Every row comes from one small tree of marks. Brackets hold a mark, then the marks that hang from it, in alphabetical order. Every link used is in the known rows. Which tree was each row made from?
Known rows:
(dimo legubov): [-0.849 0.475 -0.288 0.076 0.621 -0.310 -0.255 -0.355 -0.432 -0.222 0.953 -0.088 0.043 0.441 0.450 0.036 -0.553 1.114 1.250 -0.193 1.122 -1.275 0.234 0.134 0.410]
(zibol (valis rofovu)): [-4.034 -0.406 -0.502 -1.512 -1.016 1.066 -0.334 -0.545 0.938 0.684 -0.285 0.492 0.364 0.460 0.446 0.606 -0.498 -0.060 0.812 -0.578 0.624 -0.931 -0.453 -0.022 0.913]
(busiv dimo (valis (rofovu luvo))): [-5.838 -0.466 -1.480 -0.959 1.111 1.974 0.127 1.611 0.939 0.610 -0.456 -0.331 -0.103 2.367 -1.139 0.694 0.171 0.073 0.879 -0.602 -0.713 -2.102 -0.930 -2.971 0.550]
(busiv luvo (valis legubov)): [0.034 -0.728 0.604 -0.661 0.358 3.635 -0.455 0.549 -0.288 2.135 0.447 -0.351 -0.118 1.217 0.035 -0.473 -0.405 0.766 3.707 -0.538 -2.338 -4.898 -0.273 -1.672 0.195]
(luvo rofovu): [-0.141 0.076 -0.554 0.180 1.482 0.223 0.487 0.538 -1.188 -0.760 0.013 -0.328 -0.562 0.370 0.133 0.632 0.299 0.423 1.204 -0.446 0.086 -0.532 -0.384 -1.040 0.242]
(zibol (valis (legubov (dimo rofovu)))): [-2.801 0.415 1.729 -0.085 -2.484 2.404 -0.305 -0.812 0.279 1.973 0.217 0.309 -0.629 -2.048 1.299 -0.952 -1.315 1.774 -1.158 -1.282 1.834 -2.569 -0.634 0.933 0.097]
(busiv (valis rofovu)): [-4.126 -0.656 -0.638 -0.789 1.283 2.441 -0.240 1.184 0.997 1.497 -0.902 -0.016 0.280 1.466 -0.462 0.223 -0.107 -0.446 2.714 -0.514 -0.533 -1.496 -0.431 -0.618 0.520]
(luvo legubov rofovu): [0.511 0.423 1.124 1.293 2.077 -0.760 0.747 0.964 -1.439 -0.471 -0.270 -0.560 -0.513 0.831 -0.067 0.822 0.173 0.766 2.963 -0.478 -1.380 -2.526 -0.826 -2.161 -0.248]
(legubov dimo): [-0.309 0.645 -0.304 0.229 0.061 0.552 0.210 -0.106 0.215 1.087 -0.208 -0.205 -0.212 -1.003 0.351 -0.390 -0.533 0.543 -1.935 -0.422 0.992 0.686 0.033 0.541 0.050]
(rofovu luvo valis): [1.929 0.488 -0.837 -1.333 -1.979 -1.036 0.154 -1.459 0.775 -1.082 1.533 -0.927 -0.828 0.242 -0.913 -0.449 0.150 1.561 -1.370 0.439 1.239 -1.033 -0.134 -2.484 -0.504]
(dimo legubov (rofovu luvo)): [-2.046 0.413 -0.181 -0.408 0.373 -0.722 0.192 -0.943 -0.479 -2.319 0.634 -0.644 -0.474 0.170 -0.802 -0.437 -0.114 2.692 0.486 -0.563 2.777 -3.057 -0.458 -1.119 -0.221]
(busiv (dimo rofovu)): [-3.636 0.088 -0.965 0.962 -0.542 1.626 0.069 0.635 -0.203 -0.193 -0.985 0.121 -0.200 -0.043 -0.593 0.178 -0.033 -0.145 -0.991 -0.880 1.100 0.411 -0.465 -0.368 -0.071]
(busiv luvo): [1.006 -0.318 -1.600 -0.789 0.262 1.288 0.037 -0.497 -0.617 -0.025 -0.401 -0.468 0.233 0.688 -0.587 0.070 0.041 0.454 1.057 -0.344 -0.852 -1.486 0.018 -1.449 0.193]
(valis legubov): [0.015 -0.103 1.596 -0.333 -0.513 0.786 -0.432 0.533 0.055 1.354 0.865 0.197 -0.475 0.304 0.573 -0.389 -0.536 0.769 1.843 -0.435 -1.227 -1.932 -0.102 -0.138 -0.046]
(valis (legubov dimo luvo) rofovu): [-5.185 -0.126 -0.694 -2.334 0.924 3.088 -0.102 1.099 2.571 3.376 -0.931 0.076 -0.994 -0.407 0.635 -0.010 -1.441 1.497 2.720 -1.531 -0.685 -3.060 -0.331 -0.670 0.667]
(busiv luvo valis): [-0.177 -0.614 -1.059 -0.305 0.742 2.818 -0.067 0.036 -0.381 0.776 -0.454 -0.588 0.368 0.979 -0.557 -0.108 0.130 0.030 1.746 -0.182 -1.102 -2.964 -0.160 -1.623 0.307]
(legubov (dimo (rofovu valis))): [-0.124 0.979 -1.102 0.079 -2.396 1.684 0.113 -1.360 0.921 0.729 -0.224 -0.652 -0.889 -1.633 -0.477 -1.069 -0.660 1.443 -2.445 -0.768 3.120 0.604 -0.164 -0.007 -0.506]
(zibol (valis legubov rofovu)): [-4.215 -0.501 0.920 -1.833 -1.430 1.963 -0.725 0.042 0.970 1.823 0.583 0.685 -0.126 0.704 1.009 0.224 -1.041 0.785 2.629 -1.003 -0.561 -3.131 -0.539 -0.184 0.851]
(valis (legubov dimo) rofovu): [-3.257 0.222 -0.034 -1.227 0.266 2.337 -0.349 0.902 1.043 2.773 -0.252 0.185 -0.523 0.295 0.423 -0.357 -1.273 1.306 1.786 -1.530 -0.469 -1.522 -0.328 0.123 0.550]
(busiv (dimo legubov rofovu) luvo valis): [-4.324 -0.076 -2.405 0.789 0.925 4.221 -0.225 0.353 -1.085 0.416 -0.446 -0.534 0.191 1.280 -0.659 0.073 -0.358 0.900 1.955 -1.323 1.105 -4.029 -0.552 -1.836 0.653]
(valis (legubov luvo) rofovu): [-4.921 -0.733 -0.191 -2.499 1.009 2.622 -0.265 1.175 2.414 2.205 -0.508 0.299 -0.822 0.809 0.305 0.412 -0.837 1.020 4.664 -1.131 -1.560 -4.072 -0.305 -1.124 0.562]
(valis legubov rofovu): [-2.940 -0.439 0.297 -1.608 0.245 1.842 -0.530 1.076 0.906 1.625 0.092 0.417 -0.306 1.558 0.127 -0.046 -0.735 0.730 3.449 -1.101 -1.409 -2.113 -0.263 -0.447 0.440]

Which tree is each row?
[1.671 0.439 0.039 -0.612 -1.096 1.384 -0.095 0.011 -0.549 0.792 1.879 -0.472 -1.577 0.732 0.474 -0.114 -0.444 1.744 2.194 -0.717 -0.169 -2.310 -0.261 -1.964 -0.073] | (luvo (rofovu (valis legubov)))
[-1.893 0.450 1.074 0.200 -0.735 2.133 -0.158 0.220 0.328 1.787 -0.277 -0.013 -0.852 -1.310 0.443 -1.149 -1.085 1.807 0.239 -1.391 1.029 -1.821 -0.407 0.852 -0.284] | (valis (legubov (dimo rofovu)))
[-2.569 0.398 1.799 -0.938 -2.442 1.073 0.035 -1.222 0.440 0.543 0.684 -0.240 -0.970 -1.822 0.631 -1.060 -1.073 3.008 -1.652 -1.075 2.069 -3.891 -0.944 -0.696 -0.171] | (zibol (valis (legubov (dimo (rofovu luvo)))))
[1.309 1.035 0.388 -0.521 -2.466 1.718 -0.403 -0.616 0.782 2.766 1.612 -0.367 -1.224 -0.783 0.680 -1.116 -1.206 1.821 -0.691 -0.658 0.633 -0.850 0.090 -0.539 -0.203] | (rofovu (valis (legubov dimo)))
[1.962 1.540 -0.123 1.025 0.091 0.076 0.801 -0.100 -0.505 0.822 0.540 -1.094 -1.144 -0.324 0.025 0.079 -0.531 1.809 0.237 -0.641 0.389 -1.687 -0.650 -2.704 -0.464] | (luvo (legubov dimo) (rofovu valis))
[-0.929 0.652 -2.446 -1.165 0.663 1.114 0.335 -0.750 0.416 -0.223 1.301 -0.897 -1.457 0.093 0.514 0.676 -0.458 2.229 2.404 -0.547 1.950 -3.577 -0.076 -2.466 0.554] | (dimo (legubov (luvo (rofovu valis))))
[-2.103 0.310 -0.207 -0.884 1.703 2.449 0.555 1.049 0.465 2.310 -0.094 -0.454 -1.773 -1.052 1.244 0.283 -0.954 1.936 2.292 -1.331 -0.372 -3.665 -0.504 -1.489 0.411] | (valis (legubov dimo (luvo rofovu)))
[2.469 0.857 0.344 0.732 0.044 -0.430 0.593 -0.106 -0.821 -0.342 0.808 -0.870 -0.912 0.907 -0.406 0.482 -0.040 1.307 2.113 -0.260 -0.442 -2.297 -0.633 -3.106 -0.544] | (luvo legubov (rofovu valis))
[-3.687 0.204 -0.954 -0.528 0.510 2.052 0.538 -0.183 1.834 1.011 -1.767 -0.376 -0.856 -2.327 0.031 -0.403 -0.659 1.255 -0.755 -0.988 2.133 -1.400 -0.433 0.122 -0.057] | (legubov (dimo rofovu) luvo)
[-2.593 0.230 -1.500 -0.630 2.827 0.835 0.503 0.275 -0.207 -0.444 0.285 -0.489 -0.956 0.124 0.730 1.019 -0.336 1.719 3.254 -0.767 1.085 -3.661 -0.206 -1.574 0.819] | (dimo (legubov (luvo rofovu)))
[0.331 1.395 0.522 1.115 -1.808 0.753 0.397 -0.914 0.806 0.773 -0.353 -0.818 -0.771 -1.174 -0.678 -0.925 -0.855 1.935 -1.167 -0.855 1.706 -1.344 -0.532 -1.215 -1.033] | (luvo (legubov (dimo (rofovu valis))))
[-3.054 0.194 1.181 -1.187 -1.365 2.320 -0.134 -0.513 1.746 3.235 0.422 0.176 -0.998 -2.341 1.979 -0.156 -1.512 1.537 0.021 -0.894 0.387 -3.635 -0.389 -0.148 0.547] | (zibol (valis (legubov dimo luvo)))
[-1.642 -0.077 -0.058 -1.516 -2.033 2.802 -0.250 -0.766 2.170 1.326 0.516 -0.309 -1.600 -0.718 -0.038 -0.752 -0.808 2.004 2.139 -0.780 1.092 -3.785 -0.217 -1.295 -0.517] | (dimo (rofovu (valis (legubov luvo))))
[-2.648 0.127 1.967 -0.231 -0.264 2.556 0.159 0.431 0.352 1.268 0.186 -0.714 -1.026 -0.824 -0.256 -1.416 -0.626 2.479 0.181 -0.923 0.839 -4.411 -0.917 -1.108 -0.504] | (busiv (valis (legubov (dimo (rofovu luvo)))))
[-2.322 0.676 0.364 -0.711 1.448 -0.833 0.756 0.627 0.866 0.337 -0.892 -0.778 -0.266 0.789 -1.047 0.017 -0.615 2.103 0.617 -0.925 -0.623 -2.771 -0.947 -2.671 -0.228] | (valis (rofovu (luvo (legubov dimo))))
[-2.865 0.239 0.105 -2.032 0.345 1.035 0.006 0.614 1.136 1.532 0.227 -0.342 -0.847 0.703 -0.174 -0.524 -1.007 2.511 1.237 -1.314 -0.309 -2.836 -0.607 -1.586 0.287] | (valis (legubov dimo) (rofovu luvo))
[-4.904 -0.443 -0.070 -0.080 2.070 4.265 0.189 2.521 0.181 2.568 0.137 -0.205 -1.380 0.807 0.808 1.010 -0.366 0.401 4.146 -1.191 -1.872 -4.884 -0.934 -2.913 0.651] | (busiv dimo (valis (legubov (luvo rofovu))))
[-3.847 0.204 0.723 -2.400 -1.352 1.035 -0.182 -0.404 1.117 1.715 0.756 -0.031 -0.716 -0.062 0.679 -0.255 -1.296 2.394 -0.221 -1.265 0.416 -3.638 -0.884 -1.401 0.678] | (zibol (valis (legubov dimo) (rofovu luvo)))
[-2.515 -0.427 0.393 -2.444 0.323 0.358 -0.178 0.689 0.952 0.371 0.567 -0.129 -0.664 1.892 -0.535 -0.092 -0.415 1.975 2.934 -0.839 -1.281 -3.495 -0.544 -1.923 0.165] | (valis legubov (rofovu luvo))
[0.482 0.313 0.713 -1.409 -2.818 0.670 -0.161 -1.106 0.835 -0.466 1.579 -0.682 -1.410 0.159 -0.879 -1.247 -0.380 2.831 0.497 -0.490 1.312 -3.478 -0.483 -2.110 -0.895] | (dimo (rofovu luvo (valis legubov)))
[-4.544 0.704 -2.903 -0.373 -1.225 2.577 -0.137 -0.664 1.489 0.637 0.233 -0.420 -1.126 -0.226 -0.221 0.246 -0.835 1.549 0.260 -1.019 3.131 -2.364 -0.189 -1.815 0.204] | (busiv (dimo (legubov luvo) (rofovu valis)))
[-2.054 0.248 0.540 -1.017 0.277 2.150 0.017 0.448 1.714 3.049 0.026 -0.080 -1.147 -1.545 1.135 -0.389 -1.232 1.561 0.886 -0.965 -0.491 -3.026 -0.203 -0.362 0.212] | (valis (legubov dimo luvo))
[-0.606 0.789 -2.330 -1.035 0.182 1.752 0.731 -0.507 1.171 1.315 0.059 -1.019 -1.736 -1.597 0.398 0.276 -0.573 1.670 -0.487 -0.699 1.678 -1.404 -0.263 -2.154 0.274] | (legubov dimo (luvo (rofovu valis)))
[-4.190 0.148 0.707 -1.491 -1.411 2.395 -0.542 -0.026 1.225 2.974 0.335 0.512 -0.347 -0.295 1.386 -0.130 -1.616 1.274 0.418 -1.495 0.185 -2.292 -0.545 0.314 1.003] | (zibol (valis (legubov dimo) rofovu))
[-0.260 0.704 -0.346 -1.560 -1.797 2.581 -0.148 -0.527 2.409 3.259 0.881 -0.402 -1.643 -1.388 0.877 -0.747 -1.407 2.011 -0.004 -0.728 0.524 -2.881 0.023 -1.380 -0.118] | (rofovu (valis (legubov dimo luvo)))
[-3.615 0.151 0.547 -0.758 -0.104 3.035 0.108 0.189 1.934 2.172 -0.996 -0.162 -1.343 -2.109 0.616 -0.792 -1.175 1.995 0.844 -1.477 0.965 -3.435 -0.434 0.081 -0.115] | (valis (legubov (dimo rofovu) luvo))
[-1.962 0.680 -1.863 -0.829 -1.591 2.477 0.351 -1.292 2.437 1.455 -0.769 -0.722 -1.355 -2.324 -0.258 -0.702 -0.813 1.707 -1.557 -0.845 3.067 -1.407 -0.170 -0.750 -0.333] | (legubov (dimo (rofovu valis)) luvo)
[-4.417 0.564 -1.387 1.014 0.267 1.484 -0.214 0.366 -0.777 -0.476 -0.051 0.080 -0.180 0.504 -0.079 0.161 -0.515 0.893 0.267 -1.154 2.332 -0.999 -0.368 -0.124 0.314] | (busiv (dimo legubov rofovu))
[2.686 0.097 -1.644 -1.296 -0.837 2.668 -0.084 -0.487 -1.142 0.522 1.467 -0.925 -1.340 1.373 -0.050 -0.050 -0.342 2.144 3.249 -0.973 -0.975 -3.836 -0.219 -3.277 0.213] | (busiv (luvo (rofovu (valis legubov))))
[-7.845 -0.879 -0.597 -1.353 1.332 5.046 -0.418 2.514 2.297 3.822 -0.809 0.357 -0.747 1.617 0.303 0.799 -0.807 -0.108 4.491 -1.423 -2.087 -4.484 -0.733 -2.313 0.857] | (busiv dimo (valis (legubov luvo) rofovu))
[-1.785 0.007 0.635 -0.962 1.267 -1.384 0.573 0.600 0.673 -0.763 -0.582 -0.566 -0.089 1.891 -1.389 0.546 -0.111 1.460 2.573 -0.458 -1.362 -3.528 -0.908 -3.133 -0.245] | (valis (rofovu (luvo legubov)))
[-2.839 -0.449 1.495 -1.553 -1.494 1.882 -0.355 -0.442 1.349 2.119 0.816 0.432 -0.737 -1.173 1.667 0.194 -0.951 0.970 1.817 -0.463 -0.503 -4.502 -0.374 -0.591 0.554] | (zibol (valis (legubov luvo)))
[2.218 0.748 -1.750 -1.021 -0.698 3.194 0.110 -0.572 -0.837 1.718 1.251 -1.128 -1.544 0.137 0.286 -0.465 -0.906 2.677 1.213 -1.463 -0.194 -3.120 -0.278 -2.789 0.285] | (busiv (luvo (rofovu (valis (legubov dimo)))))
[-3.706 -0.367 -0.517 -2.356 -0.878 -0.190 0.062 -0.864 0.968 -0.714 0.208 -0.060 0.005 0.735 -0.255 0.500 -0.150 1.012 0.035 -0.340 0.828 -2.335 -0.757 -1.643 0.629] | (zibol (valis (rofovu luvo)))
[-0.577 0.307 1.896 0.559 0.533 -1.443 0.767 -0.129 -0.066 -1.877 -0.561 -0.779 -0.356 0.165 -1.535 -0.309 0.130 2.039 0.825 -0.357 0.265 -3.575 -1.012 -2.311 -1.143] | (dimo (rofovu (luvo legubov)))
[-0.220 0.013 -0.029 -1.774 -1.783 2.022 -0.324 -0.477 2.156 2.191 1.296 -0.275 -1.409 -0.336 0.494 -0.353 -0.821 1.466 2.021 -0.243 -0.370 -3.534 0.059 -1.524 -0.141] | (rofovu (valis (legubov luvo)))
[1.292 1.083 -0.326 -0.458 -0.970 1.978 0.053 -0.115 -0.246 1.988 1.643 -0.708 -1.730 -0.447 0.840 -0.549 -0.959 2.227 0.405 -1.094 0.613 -1.400 -0.270 -1.518 0.000] | (luvo (rofovu (valis (legubov dimo))))
[-5.786 -0.794 0.138 -2.782 -0.643 2.740 -0.468 0.188 2.426 2.381 -0.082 0.615 -0.597 -0.043 1.212 0.656 -1.198 0.967 3.594 -1.068 -0.643 -4.704 -0.572 -0.963 0.945] | (zibol (valis (legubov luvo) rofovu))
